Each row comes from the steps of one path. Every step used is in the known rows, and no mark comes twice. Write the path behind each row, first mark first.
Known rows
kunok > legozet: [ 1.22 -1.91 -1.15  0.45 -0.10  1.47 -0.39 -0.22 -0.98 -0.45 -1.22 -0.73
  3.94 -1.03 -0.35  0.18 -0.38  0.89  0.08  2.99]
lekek > legozet > vefada > rozal > kunok: [-2.17  2.66 -3.26  1.95  2.37 -2.34 -0.86 -0.23  1.15 -0.20  0.49 -2.54
  4.90  0.35  0.40 -1.85 -0.73  2.00 -0.54  1.98]
rozal > kunok: [-0.59  0.65 -1.54 -1.54  1.32  0.90  3.62  0.04  1.06 -0.09  0.17 -2.14
  3.09  0.70  0.55 -0.27 -1.05 -0.78 -1.03 -0.92]
kunok > legozet > vefada > rozal > lekek: [ 0.59 -1.07 -0.99 -0.23  1.56 -1.19 -2.65 -0.12  0.10  0.06 -0.28 -0.73
  6.29 -1.04 -0.42 -2.67 -0.36  1.44 -0.67  4.56]
zotub > rozal > kunok: [-0.12  1.64  0.32 -0.32  1.15 -0.24  4.34  0.87  1.70 -1.05  1.77 -1.03
  2.51  0.44  0.27 -0.07 -1.36 -0.21 -0.83 -0.83]
vefada > legozet: [-0.72 -0.87 -2.05  0.63  0.17 -0.39 -2.74 -0.63 -1.24 -0.34  0.25 -1.70
  4.65 -0.91  0.05 -2.69  0.21  0.86  0.71  1.83]
legozet > vefada > rozal > zotub: [-1.45  1.74 -1.98 -0.48  4.21 -2.88 -0.23  0.46  0.65  0.55  1.97 -0.86
  0.77 -0.22 -0.32 -2.15  0.51  1.93 -1.03  2.26]
zotub > rozal: [ 0.35  1.15  1.54  0.94  0.16 -0.94  1.42  0.82  0.88 -0.99  1.64  0.68
  0.02 -0.11 -0.17  0.21 -0.51  0.44 -0.02 -0.11]
legozet > kunok: [ 0.23  1.54 -0.41 -0.77  1.45  0.83  2.71  0.16  1.66  0.83  1.09 -2.23
  0.52  0.68  0.08 -2.59  0.37  1.21 -1.27 -2.66]
zotub > rozal > lekek: [ 1.41  0.48  2.63  0.10  0.22  0.18 -0.96  0.90  1.28 -0.99  0.80  0.75
  2.48 -0.26 -0.09 -0.55 -0.79 -1.08 -1.03 -0.38]
rozal > lekek: [ 1.26 -0.81  1.43 -1.06  0.10  1.47 -3.09  0.10  0.54 -0.01 -1.03  0.14
  2.98 -0.17  0.08 -0.88 -0.33 -1.87 -1.24 -0.41]
zotub > rozal > kunok > legozet: [ 0.71  0.41 -0.47 -0.04  1.14  0.69  4.12  0.74  1.07 -1.31  1.00 -1.53
  5.12 -0.17  0.06  0.09 -1.58  0.36 -0.76  1.06]
kunok > rozal > lekek > legozet > zotub: [ 1.13  1.10  2.58  0.26 -0.09  0.64 -1.62  1.18  1.51 -1.62 -0.52 -1.79
  5.12 -0.30 -0.02  0.41 -0.93 -0.10 -0.83  0.70]
lekek > legozet > zotub > rozal: [ 0.61  3.21 -1.08  2.53  2.41  0.30 -0.91  0.68  0.70 -0.46  0.24 -2.39
  4.02  0.05 -0.03 -0.13 -0.70  2.01  0.48 -0.11]
zotub > rozal > lekek > legozet > vefada: [ 0.45  0.96  0.58  1.89  1.45 -0.29 -3.16  0.52  2.11 -0.77  0.85 -0.33
  4.07 -0.29 -0.14 -0.74 -1.03  0.20 -1.30  1.11]
zotub > rozal > kunok > legozet > vefada: [ 0.08  0.31 -1.29 -0.18  2.36 -0.15  3.22  0.54  2.02 -0.70  1.67 -1.74
  5.12 -0.15 -0.15 -0.68 -1.62  1.14 -1.11  2.18]
legozet > lekek: [ 1.65  1.23 -0.17 -0.75 -0.86 -1.01 -2.28  0.06  1.56  0.92 -0.36 -0.23
  1.13 -0.75  0.23 -2.59  1.01 -0.15 -1.65 -1.99]
legozet > lekek > rozal: [ 0.77  3.43 -0.34  1.26 -0.78 -1.89 -2.09  0.60  0.78 -0.18  0.50 -0.69
  0.96 -0.26  0.44 -1.98  0.75 -0.59 -1.33 -2.85]
kunok > rozal: [-0.12  0.20  2.82 -0.14 -1.59 -1.09  1.96  0.98  0.95 -1.71  0.77 -0.10
  0.24 -0.18 -0.14  1.29 -0.44  0.30 -0.19  1.00]

Write each row's path
[ 1.82  0.87 -1.45  1.43 -0.73 -0.04 -2.07  0.27 -0.34 -0.59 -0.84 -1.30
  4.64 -1.22  0.00 -1.45  0.19  0.44 -1.04  0.71] : kunok > legozet > lekek > rozal
[ 1.15  0.29 -2.56 -2.09  2.98  2.32  3.51  0.24  0.58  0.22 -0.64 -3.84
  7.45  0.06  0.13 -0.93 -1.35  0.64 -0.65  0.95] : rozal > kunok > legozet > zotub
[-0.28  1.69 -0.82 -0.96  0.51 -1.55  3.74  0.45 -0.86 -1.12 -0.05 -1.78
  6.23  0.02  0.50 -2.09 -0.75  0.52 -0.11  1.19] : vefada > rozal > kunok > legozet
[-2.03  2.09 -1.66 -1.18  2.91 -3.72  1.48  0.08  1.71  0.56  1.87 -1.40
  2.99  0.53  0.22 -3.22 -0.40  1.44 -0.81  1.66] : legozet > vefada > rozal > kunok
[ 2.31  2.22  1.93 -1.26  2.94  0.53 -0.52  1.27  1.46  0.25  0.95 -1.09
  3.75 -0.01 -0.28 -1.61 -0.64  0.23 -0.27 -1.20] : legozet > zotub > rozal > lekek
[-0.12  1.93 -2.30  1.59 -0.41 -1.90 -4.46 -0.18 -0.61 -0.49  0.63 -2.21
  5.42 -1.09  0.42 -4.32  0.80  0.41 -0.41 -0.39] : vefada > legozet > lekek > rozal
[ 1.05  1.10  1.41  2.01  0.29  0.58 -2.23  0.71  1.13 -1.42  0.16 -0.16
  4.08 -0.30  0.05 -0.04 -1.02 -0.52 -0.91 -0.01] : zotub > rozal > lekek > legozet
[ 0.03  0.04  0.13 -0.61  0.36  0.29 -0.96  0.17  0.97 -0.76  1.08 -3.44
  6.77 -0.53  0.07 -4.36  0.04  1.07 -0.96  0.16] : vefada > legozet > kunok > rozal > lekek
[-0.09 -0.04  1.81  0.88 -0.25 -0.39 -2.68  0.68  2.24 -1.47 -0.01 -1.14
  4.24 -0.38 -0.12  0.34 -0.94  0.12 -1.47  2.24] : kunok > rozal > lekek > legozet > vefada
[ 0.07 -0.23 -1.16  1.23  1.63  0.89 -5.77 -0.39  1.57  0.26 -0.99 -1.23
  5.05 -0.23  0.03 -1.20 -0.63 -0.29 -1.57  1.54] : rozal > lekek > legozet > vefada
[ 0.19  3.15  0.83  0.66  0.38 -1.24 -1.29  0.53  0.06 -0.76 -0.34 -1.51
  5.56  0.21  0.55 -3.54 -0.01  0.25 -0.89 -1.22] : vefada > rozal > lekek > legozet > kunok
[-0.07 -0.60 -1.74  0.26  1.63 -1.92 -1.04 -0.18 -0.16  0.07  0.21 -0.79
  4.74 -0.91 -0.46 -2.22 -0.18  2.43 -0.07  4.78] : kunok > legozet > vefada > rozal
[ 1.11  3.14  0.03 -1.55  3.75  0.18  3.74  1.25  1.84  0.20  1.69 -2.53
  3.84  0.60  0.01 -1.28 -1.07  0.97 -0.15 -1.53] : legozet > zotub > rozal > kunok
[ 0.05  0.24  1.17 -0.48  1.10  0.64  2.76  1.54  0.51 -1.81  1.04 -1.11
 -0.07 -0.63 -0.38  2.36 -0.09  0.31 -1.27  1.07] : kunok > rozal > zotub
[ 0.70  3.31  0.96  0.41  1.01 -1.45 -2.49  0.73 -0.54 -0.67 -0.74 -1.25
  6.19 -0.02  0.41 -2.83 -0.19  0.17 -0.02 -0.29] : vefada > rozal > lekek > legozet > zotub
[-0.67  0.52 -0.60 -0.10  0.36 -0.43  0.64  0.12  0.70 -0.77  1.60 -3.54
  5.17 -0.47  0.02 -3.89  0.23  2.05 -0.37  0.39] : vefada > legozet > kunok > rozal
[ 1.40 -0.10 -2.53 -1.69  0.71  1.46  1.86 -0.09  1.26  0.14 -1.02 -2.85
  7.03 -0.56  0.41 -1.85 -0.71 -0.18 -1.99  0.19] : rozal > kunok > legozet > lekek
[-0.34  2.33 -1.54  2.02  1.99  1.69  1.88  0.83  1.46 -1.16  0.50 -3.89
  2.93  0.07  0.06  0.11 -0.13  2.00 -1.69 -0.76] : lekek > legozet > kunok > rozal > zotub
[-1.74  2.35 -3.51  2.52  3.50 -1.67 -2.19  0.10  0.31 -0.22  0.55 -2.14
  3.16 -0.30 -0.02 -1.01  0.01  2.37 -0.72  2.46] : lekek > legozet > vefada > rozal > zotub
[ 0.94  0.92 -0.42  0.81  1.07  2.47 -2.99 -0.04  1.43 -0.02 -1.15 -2.42
  5.35  0.19  0.32 -1.94 -0.43 -0.42 -1.94 -1.52] : rozal > lekek > legozet > kunok
[ 3.06 -0.18  0.38 -0.52  2.26  1.87 -0.78  0.80  0.19 -0.29 -0.45 -1.64
  6.93 -0.99 -0.57 -1.11 -0.89  1.09 -0.15  1.98] : kunok > legozet > zotub > rozal > lekek
[ 0.56  0.11 -2.14  0.08 -0.46 -1.22 -4.56 -0.59  0.01  0.38 -0.06 -1.83
  5.60 -1.47  0.25 -4.81  1.02  0.76 -0.55  0.26] : vefada > legozet > lekek
[-1.53  3.37 -1.52  1.09  1.04 -0.37  3.09  0.72 -0.09 -1.44  1.21 -2.23
  2.23  1.13  0.70  0.52 -1.18 -1.09 -0.43 -1.83] : lekek > rozal > kunok
[ 0.11  1.66  1.78 -0.89  0.18 -0.07  4.26  0.93  2.40 -0.53  1.72 -2.24
  0.70  0.54 -0.04 -1.52  0.01  1.48 -1.36 -1.79] : legozet > kunok > rozal
[ 0.31  2.66 -0.93 -1.66  1.89 -1.36  3.82  0.74 -0.62 -0.58  0.10 -2.67
  7.17  0.12  0.40 -2.75 -0.76  1.11  0.16  0.72] : vefada > rozal > kunok > legozet > zotub
